Every row comes from one small tree of marks. The marks that hang from a mark follow it in brackets, in the order of their numbers. Every link used is in the known rows. Which tree was each row made from?
Known rows:
j_629(j_447(j_82) j_932): 28.6,-29.9,-30.8,13.7,8.6,-49.6,2.4,-23.1,-28.2,7.6,42.2,-37.6,30.6,5.7,7.1,-15.5,-7.6,37.9,-47.3,-15.9,22.7,-2.4,-22.2
j_908(j_82(j_912) j_674): 23.5,39.8,12.0,6.0,-8.2,9.0,24.6,6.7,19.6,-12.1,-24.4,31.5,21.6,-25.0,28.0,-4.2,4.4,8.2,20.2,12.6,10.5,35.0,-6.8
j_82(j_912 j_932): 9.0,6.7,24.0,-6.2,21.4,-19.6,-20.2,28.5,35.5,5.4,-13.1,-5.2,-42.7,-15.8,1.0,-14.9,-29.9,1.2,-0.3,16.9,21.0,20.9,-8.1
j_82(j_908 j_912(j_809) j_932): -26.8,-10.1,41.0,-10.6,23.8,20.2,-32.1,35.0,47.2,-12.9,-19.4,-8.5,-37.1,-7.2,-15.6,6.2,-34.2,-21.4,23.1,-0.9,-4.5,13.3,-33.1
j_789(j_629): -35.1,-5.1,-15.5,12.7,7.8,-10.0,16.8,-7.8,-28.4,10.1,15.4,-11.3,-28.0,-5.7,2.1,-25.5,-4.5,13.8,-40.6,-1.3,-10.4,-8.4,11.9
j_789(j_82(j_908 j_932) j_629 j_674): -23.3,-31.9,-10.9,-3.5,-18.4,34.0,-23.1,-25.4,-22.3,7.0,8.8,18.8,-1.6,26.1,-7.6,22.9,23.4,-22.5,2.3,11.8,-31.0,-55.9,45.7
j_629(j_447): -15.6,4.1,-20.8,15.4,12.0,-22.0,8.3,-13.4,-53.5,12.4,32.4,-26.8,-3.4,-3.9,5.1,-38.0,-14.3,20.7,-28.8,-6.3,31.2,3.0,-11.1
j_82(j_912(j_809)): -11.5,0.7,15.5,28.0,22.2,-0.7,-0.1,42.2,10.6,-0.4,4.9,-3.1,-31.5,-17.8,-5.7,-13.9,-31.9,-4.5,-1.0,9.6,-14.5,37.4,-36.8
j_629(j_447(j_82(j_908 j_912 j_932))): -2.4,-16.2,-9.3,-28.8,11.1,-21.1,-29.1,-13.3,19.4,-10.8,-4.2,-33.5,9.2,1.5,-19.2,-26.0,-14.4,-5.9,5.4,-24.8,40.8,11.2,-35.8
j_447(j_82(j_908(j_674) j_912 j_932)): 2.8,12.6,0.2,-18.2,17.1,-2.9,-23.3,-0.9,47.8,-3.9,-32.1,-1.7,9.4,-15.0,-23.6,-16.2,-2.2,-17.5,41.7,-11.0,6.0,27.8,-19.7
j_629(j_447(j_82)): -0.1,-7.2,-45.2,15.8,10.1,-41.2,4.2,-24.2,-37.4,4.0,34.8,-39.2,15.9,-6.4,-10.3,-38.8,-1.8,12.9,-22.5,-15.9,28.3,15.1,-31.5
j_447(j_82(j_932)): 15.3,-0.5,-18.9,15.2,20.9,-42.1,-9.1,-6.7,14.5,4.8,11.7,-32.7,-20.2,-12.5,-8.6,-14.1,-6.7,-0.1,-7.6,4.1,5.2,15.5,-21.8
j_789(j_674): -18.9,29.7,-29.3,44.8,22.3,4.9,10.5,4.0,-55.0,17.8,25.4,3.4,-5.4,1.9,-9.7,-5.7,7.0,7.7,5.9,11.2,-17.7,13.3,15.6
j_629(j_447(j_82(j_908)) j_932): 8.6,-30.4,-23.0,-2.5,5.5,-34.7,-8.0,-24.9,-18.4,2.0,34.4,-39.0,30.0,17.9,-2.7,-13.2,-3.5,24.4,-24.8,-31.5,26.2,-8.5,-22.8
j_447(j_82(j_912)): 13.0,5.8,-22.3,15.7,17.8,-37.2,-5.3,18.3,24.1,1.7,6.9,-18.1,-15.4,-12.6,-16.2,-30.4,-7.3,-3.5,2.2,-1.0,10.5,46.8,-34.3
j_82(j_908): -39.6,20.6,0.2,11.5,20.4,-5.6,-1.8,9.2,-14.5,12.8,15.4,-18.8,-38.2,8.7,-9.6,-22.9,-2.7,-7.6,13.4,-5.0,9.4,10.5,3.2
j_674(j_908(j_82(j_912 j_932))): 22.4,41.4,42.9,-29.8,-15.7,-2.2,23.0,28.1,42.4,-16.8,-38.3,8.9,-19.8,0.5,17.9,22.8,0.0,1.6,11.9,-0.2,21.5,13.4,6.1
j_908(j_82(j_912 j_932) j_674): 35.2,30.9,27.0,-9.7,-6.1,11.4,10.4,0.7,40.3,-16.2,-38.3,29.2,16.0,-29.9,30.0,7.7,-5.0,7.7,19.6,19.5,15.0,20.4,-5.1
j_789(j_629(j_447 j_932) j_674): -14.1,-30.8,-30.5,13.7,-2.8,12.9,12.7,-35.0,-76.8,8.5,32.3,0.5,45.7,16.6,6.0,7.6,3.3,44.9,-58.4,-16.4,-10.2,-41.0,28.0
j_908(j_82(j_932) j_674): 24.5,32.8,11.6,7.2,-3.9,5.9,21.3,-19.6,8.2,-9.3,-17.3,17.2,18.6,-27.0,31.8,11.7,5.8,14.0,6.1,18.6,8.9,2.3,5.0

Which tree is each row?
-10.7,-1.5,-24.9,-14.1,9.9,-6.2,-12.1,-41.8,-16.0,0.2,-1.1,-25.1,37.1,-7.4,-16.8,-26.5,1.7,-0.6,13.1,-26.5,23.1,-3.3,-20.0 | j_629(j_447(j_82(j_908(j_674) j_932)))
-1.1,-3.0,3.8,-16.8,20.8,-19.7,-31.4,12.7,58.0,-9.3,-17.7,-24.1,-22.7,-0.3,-25.8,-13.3,-10.8,-19.4,24.9,-8.1,16.1,26.3,-28.7 | j_447(j_82(j_908 j_912 j_932))
26.9,13.3,36.7,3.2,-1.7,27.6,13.7,9.7,39.2,-27.2,-35.8,27.7,23.4,-36.2,26.5,24.4,-12.0,2.1,19.3,17.4,-8.5,22.0,-28.2 | j_908(j_82(j_912(j_809) j_932) j_674)
-2.9,-36.0,3.9,-3.3,-29.2,14.9,-1.1,-23.6,-16.0,19.5,14.0,23.7,17.7,19.6,19.9,10.1,20.5,-0.7,-18.2,5.8,-28.7,-54.0,42.8 | j_789(j_82(j_908(j_674)) j_629(j_932))
12.8,-60.6,-32.5,10.8,-32.0,9.6,1.5,-36.8,-73.0,16.4,47.9,16.0,46.5,27.3,18.0,21.5,17.5,23.8,-57.6,5.7,-19.4,-62.7,39.2 | j_789(j_82 j_629(j_447 j_932) j_674)
15.5,26.1,46.5,-20.6,-12.9,14.6,25.2,34.2,39.6,-26.5,-36.9,8.5,-14.3,-6.9,12.8,35.5,-8.6,-3.3,12.4,-2.3,-1.7,15.7,-12.6 | j_674(j_908(j_82(j_912(j_809) j_932)))
-8.5,-2.3,-11.2,-2.7,21.1,-25.4,-20.6,-8.3,27.4,-1.4,3.1,-35.6,-20.6,2.1,-22.7,-11.4,0.4,-15.4,16.6,-10.4,8.4,7.7,-17.3 | j_447(j_82(j_908 j_932))
-18.1,9.1,-9.6,3.2,-8.9,23.6,36.1,-0.5,-56.9,14.1,3.0,15.9,19.9,25.1,-3.9,32.7,19.3,30.4,-27.9,-15.6,-39.6,-32.7,56.4 | j_789(j_629(j_932) j_674(j_908))
13.1,50.4,29.1,-15.5,-15.8,-2.9,38.8,32.4,18.6,-11.0,-26.6,13.2,-16.3,1.9,15.3,13.6,10.8,3.5,12.4,-4.6,18.1,26.8,5.4 | j_674(j_908(j_82(j_912)))
-20.0,-22.3,-16.1,-1.0,11.7,-6.3,-14.0,-1.1,1.5,-14.6,10.2,-32.8,17.3,-2.6,-25.3,-26.0,-13.1,-10.5,6.9,-30.0,14.6,25.2,-59.5 | j_629(j_447(j_82(j_908 j_912(j_809))))
23.3,-7.0,38.6,1.9,1.1,3.3,0.6,23.0,53.2,-32.1,-15.1,5.3,-16.2,-21.7,26.5,26.4,-23.7,-0.6,-2.1,17.9,5.1,20.7,-39.2 | j_908(j_82(j_912(j_809) j_932))
10.3,-34.7,-3.9,-2.3,-19.8,22.1,-24.7,-3.1,1.5,5.8,-0.7,32.6,-2.4,7.6,-0.6,18.6,9.4,-14.3,-11.7,25.8,-25.6,-32.5,34.0 | j_789(j_82(j_912 j_932) j_629 j_674)
-16.3,-9.8,-4.5,11.6,20.2,-5.5,-14.9,22.9,36.7,-14.7,0.5,-23.3,-11.7,-2.8,-33.3,-13.0,-11.0,-25.2,25.2,-13.6,-13.3,41.2,-54.2 | j_447(j_82(j_908 j_912(j_809)))
-28.9,-17.4,-9.6,0.0,-24.0,24.8,3.6,-24.3,-23.7,17.5,4.1,19.7,3.5,7.0,4.8,-10.2,23.9,-21.0,3.5,3.7,-25.4,-37.6,33.9 | j_789(j_82(j_908(j_674)) j_629)
33.9,11.6,31.3,-10.6,-1.5,-12.1,-0.2,15.1,52.2,-20.9,-19.0,3.5,-22.9,-12.6,28.8,12.0,-14.7,6.7,-3.6,18.7,31.7,20.2,-15.7 | j_908(j_82(j_912 j_932))
-10.4,-14.4,-22.5,-15.2,13.0,-25.6,-20.4,-30.5,-8.3,-3.0,12.3,-42.8,10.7,3.9,-19.1,-23.6,-5.4,-2.6,-2.4,-25.3,32.6,-2.1,-29.0 | j_629(j_447(j_82(j_908 j_932)))
-13.0,24.9,1.0,-13.8,-22.8,36.0,37.5,-13.8,-27.3,-15.2,-21.0,21.9,18.6,11.1,4.3,44.0,28.3,11.3,-9.7,-9.4,-25.3,-27.0,43.0 | j_789(j_629 j_674(j_908(j_82(j_932))))
28.3,-10.6,-1.2,14.3,-6.1,9.2,-29.2,17.1,4.9,13.9,4.8,30.6,-12.1,7.1,2.3,17.6,3.0,-19.6,17.4,35.9,-9.8,-8.7,19.6 | j_789(j_82(j_912 j_932) j_674)
5.2,28.3,-17.8,22.8,-21.3,13.2,19.4,14.5,-53.4,26.1,19.8,24.8,-4.6,22.9,-6.0,21.0,34.7,-16.8,20.5,14.4,-28.4,-17.3,47.5 | j_789(j_82 j_674(j_908))
0.8,-32.1,-19.5,13.8,-17.8,17.9,-12.5,-24.1,-30.9,13.6,17.5,20.0,-1.6,11.2,3.9,21.6,18.1,-7.1,-21.9,25.0,-34.4,-47.4,43.9 | j_789(j_82(j_932) j_629 j_674)
29.9,-55.9,11.4,-1.9,-28.0,-15.0,-8.7,8.4,16.7,11.6,17.4,18.4,-12.5,13.7,25.9,7.4,-4.2,9.8,-47.1,20.2,-11.1,-31.5,21.1 | j_789(j_82(j_912) j_629(j_932))
24.9,16.6,12.9,-9.3,-19.8,18.5,-8.5,27.9,1.1,14.6,-13.0,34.8,-8.5,15.7,-7.7,34.1,16.7,-24.0,31.3,18.7,-16.5,-14.0,38.9 | j_789(j_82(j_912 j_932) j_674(j_908))
-18.5,-20.5,6.6,-16.7,-27.5,28.2,-6.9,-3.5,8.6,11.1,-15.0,33.9,1.8,5.7,0.8,-13.7,15.3,-26.4,14.6,5.3,-18.1,-20.0,25.3 | j_789(j_82(j_908(j_674) j_912) j_629)
14.5,41.5,28.1,-18.1,-13.2,-5.6,33.7,10.6,11.1,-11.2,-21.0,-2.2,-18.6,0.9,20.1,26.1,8.5,6.0,1.8,-0.3,15.6,-0.8,15.1 | j_674(j_908(j_82(j_932)))
-25.4,27.8,13.9,-5.1,19.7,15.8,-9.7,-9.7,1.3,11.1,-19.0,2.2,-8.4,-8.8,-5.9,-10.2,-3.0,-6.1,33.4,0.2,1.4,-5.0,13.9 | j_82(j_908(j_674) j_932)
17.2,-31.4,-8.7,-18.4,2.9,-30.5,-16.8,-7.3,11.8,-6.1,15.9,-27.6,29.6,15.9,-5.0,-14.1,-11.8,18.2,-17.2,-27.1,32.6,8.5,-28.6 | j_629(j_447(j_82(j_908 j_912)) j_932)
-40.5,28.0,-22.3,6.7,-4.7,28.8,36.7,-1.9,-65.2,11.7,-2.0,12.2,7.5,12.0,-19.5,11.0,24.6,7.9,-7.9,-16.3,-38.9,-17.1,48.0 | j_789(j_629 j_674(j_908))
-37.7,16.5,22.7,9.1,19.7,38.8,-3.1,27.9,13.1,-0.5,-22.1,15.3,2.4,-17.5,-15.0,-11.4,-14.7,-20.7,45.0,-4.9,-24.6,31.3,-22.9 | j_82(j_908(j_674) j_912(j_809))
